Each row was made from one walk, in order. Every step used is in the known rows, and no mark comes twice. Write each row's walk.
In the rows, zero is written as 128.
Known rows:
nage tuga ritis kadiv: [ 53 130 101  59 113  90 145 138 139 106  84 110 172 111 112 121 106 150
 129 138 172 159 172 128 114]
pipu nage: [113 110 149 118 169 130  88 136 143 113 149 118 179 105 149 101 138 122
 119 167 108 145 151 133 120]
todu tuga roba kadiv: [139 106 176  71 138 140 169 141 160 109  97 126 171 118 104 146 138 132
  98 146  80  94 131 136 164]
vata kadiv ritis tuga: [116 143 121 121 145 133 151 151 124 104  90  49  98 123 121 156 121 127
 148  90 137 111 153 150 144]
ritis tuga: [ 90 129 150  86 110 130 139 115 143 113 100 124 100 132 143 158 122 124
 104 118  98 126 152 157 122]
roba tuga todu kadiv ritis: [101 158 209  68 188 132 114 161 135 124  60 104  96  78  82 119  97 129
 123  96 111 146 144 133 175]
movo kadiv: [138 122 101 108 126 117 111 122 155 116 123 150 150 128 126 109 121 126
 120 106  79 146 139 135  65]
tuga ritis kadiv vata: [ 90 125 155  43  83 124 111 137 152 122  85 118 128 135 116  90  93 132
 149 131 169 125 140 106 133]
pipu nage tuga ritis kadiv roba: [ 42 108 139  86 155  98 139 159 145 100  99  91 217  99 132 107 148 137
  91 181 146 145 185  94 113]
tuga nage pipu: [ 95  91  76 124  72  85  63 132 138 146 164 117 146 104 110 123 135  85
 129 160 159 147 136 149 138]
todu tuga nage: [ 90 121 112  78  96 100 128 165 151 106 152 117 188  94 111 148 120 110
 114 155 102 108 114 162 109]
roba tuga ritis: [ 77 120 174  48  99  99  86 140 148 102  64 130 116  86 137  85  90 134
 100 127  98 151 150 148 126]
movo kadiv roba tuga: [120 113 137  81 131 118 108 140 172 104  85 141 150 112 141  92 141 106
  51 123  48 148 151 122  58]
ritis kadiv roba: [123 115 117 109 127 138 153 136 173 133  93 121 148 138 110 112 148 116
  72 161 156 128 151 104 126]
kadiv vata: [127 120 132  46 119 156  88 126 137 111 131 142 128 141 141  86 106  94
 140 119 104 149 153 150 118]
nage pipu: [120 103 104 121 106 119  84 124 132 129 147 116 111 131 131 116 152  99
 130 140 158 144 138 154 144]
pipu nage tuga todu kadiv: [ 67 144 154  74 213 123 120 166 130 109 138  95 200  90 103 131 136 146
 126 139 120 166 172 116 132]
vata kadiv roba tuga todu: [111 116 131  60 158 150 123 174 159  99  71  73 122 106  95 109 142 123
  63 106  95 144 162 121 138]
tuga todu kadiv: [117 152 151  83 167 140 142 160 139 140 104 135 111 114  58 132 109 145
 129  90 117 140 145 127 162]
roba kadiv movo: [116 106 167 159 145 127 116 154 163  95 114 146 150 104 110  78 129 103
 141 157  79 138 151 124 111]
roba kadiv: [138 112 159 108 140 132 111 134 156 137 110 140 147  99 118  99 136 127
 112 141  90 149 144 137 108]
ritis kadiv: [129 133 118  99 124 133 123 122 168 131 114 112 148 132 118 119 123 132
 119 156 177 140 129 117 124]
pipu nage tuga todu kadiv roba: [ 66 130 152  81 216 127 145 179 134 108 119 102 202  96  96 127 157 132
  89 143 101 158 187 107 133]
pipu nage tuga todu: [ 57 108 146  79 212 125 113 137 122  97 126 105 197  88 113 128 138 132
 123 141 106 174 183 130 137]
todu kadiv ritis: [143 165 136 130 164 125 145 166 126 138 109 121 118 111  97 117 104 124
 150 107 138 126 147 147 149]
ritis tuga todu kadiv vata: [ 79 162 206  28 135 157 142 147 140 123  94 110  81 139  95 164 112 131
 131  77 102 119 145 121 153]

Which walk is each row?
[ 78 147 186  77 146 142 188 157 144 132  67 122  84 132  76 174 139 133
  78  87  89 108 162 116 159] : ritis tuga todu kadiv roba
[ 75 135 200   4  87 119  70 141 168 105  68 100 126 108 145  79  87 129
 117 144 149 144 130 109 122] : roba tuga ritis kadiv vata
[143 115  68 106 132 144 144 170 153 108 113  91 141 135 110 105 150 118
  82 119 113 130 165 134 112] : vata kadiv roba
[128 135 140  49 115 154  97 124 167 123 125 108 145 148 135 100 115 110
 140 150 171 142 129 111 118] : ritis kadiv vata
[ 80 161 190  69 143 138 162 145 141 132  85 114  83 125  82 179 116 148
 114  82 105 118 145 126 157] : ritis tuga todu kadiv
[126 126  80 147 136 136 119 178 156  66 140  88 143 131 113  91 115 113
 157 130 124 133 151 134 113] : vata kadiv movo
[ 87 100 175  61 160 142 126 143 151 112  50 139 111  97  97 104 137 103
  47 119  67 150 172 132 155] : kadiv roba tuga todu
[140  80 157 144 148 135 143 123 160 104  85 162 146 124  88  93 113 106
 125 154  83 126 174 112 183] : tuga roba kadiv movo
[ 92 114 135  75  99 108 103 147 192 131  91 104 171  94 119 108 132 103
  51 190 150 143 137  98 114] : ritis kadiv roba tuga nage
[ 81 103 128  77  77  85  26 136 155 127 139  99 142  77 140 109 124  86
  99 172 142 163 128 148 125] : roba tuga nage pipu
[157  85 150  97 142 140 136 105 154 141  79 156 144 121  94 114 121 128
  99 142  93 137 168 125 179] : tuga roba kadiv
[136 122 116 142 159 113 128 124 128 120  95 135 133 116 114 113 114 112
 150  89  90 133 150 141 101] : movo kadiv ritis
[116 151 165 114 194 137 157 161 115 144  77 124  94 102  46 134 103 132
 156  75 127 127 154 131 194] : tuga todu kadiv ritis
[ 83 110 109  94  75  90 102 165 145 114 174  92 173 103 117 155 150  94
 123 163 143 103 102 158 126] : todu tuga nage pipu
[ 64 116 105  57 178 124 144 127 115 101  94 134 149 103  83 139 116 128
 123  99 108 181 189 157 141] : nage tuga todu
[ 71 118 140 132 119  94 137 123 116 132  86 111 111  95 111 163 101  96
 139 119 118 114 162 158 158] : kadiv ritis tuga nage
[114  96 129  25 150 140 128 113 136 109  95 136 182 127 119 108 114 111
 118 137  95 173 197 133 145] : nage tuga roba kadiv vata
[135 106  98 118 129 124 141 136 158 118 101 158 151 135 118 102 148 108
  74 111  59 134 159 124  68] : movo kadiv roba
[ 93 128 163 127 148 123 156 118 113 118  69 112  83 116 126 158 114 108
 139 101 113 113 165 163 160] : kadiv ritis tuga
[ 77 142 180  23  85 127 147 171 158  90 102  91 158 131 123 126 114 135
 142 136 148  84 106 119 122] : todu tuga ritis kadiv vata
[ 71 119 145 135  97 100 139 153 161  90  80 129 133 123  96  89  94 129
 156 150 163 114 147 100 141] : tuga ritis kadiv movo
[ 46 121 142  80 154  94 115 147 143  98 116  84 216  95 139 111 127 151
 128 177 163 154 167 105 113] : pipu nage tuga ritis kadiv
[105 122 208 133 156 126 148 128 130 135  65 107 105  94 122 144 135 118
 133 118  93 118 153 140 142] : roba kadiv ritis tuga
[ 81 103 186 150 111  92 105 134 128 155  98  84 116  80 112 154 149  92
 142 143 133 116 141 132 153] : roba kadiv ritis tuga nage pipu
[100  90 164 115 219 117 130 123 119 111  97 101 212  85 122 119 136 122
 127 169 108 153 197 118 174] : pipu nage tuga roba kadiv ritis
[ 83  86 124  90  85  94  70 150 159 127 113 113 143  90 130 101 152  70
  50 174 115 150 152 135 129] : kadiv roba tuga nage pipu
[ 94 168 148 121 122  97 145 162 132 147 110 101 118 101  98 164  99 118
 142 117 136 109 144 140 146] : todu kadiv ritis tuga nage
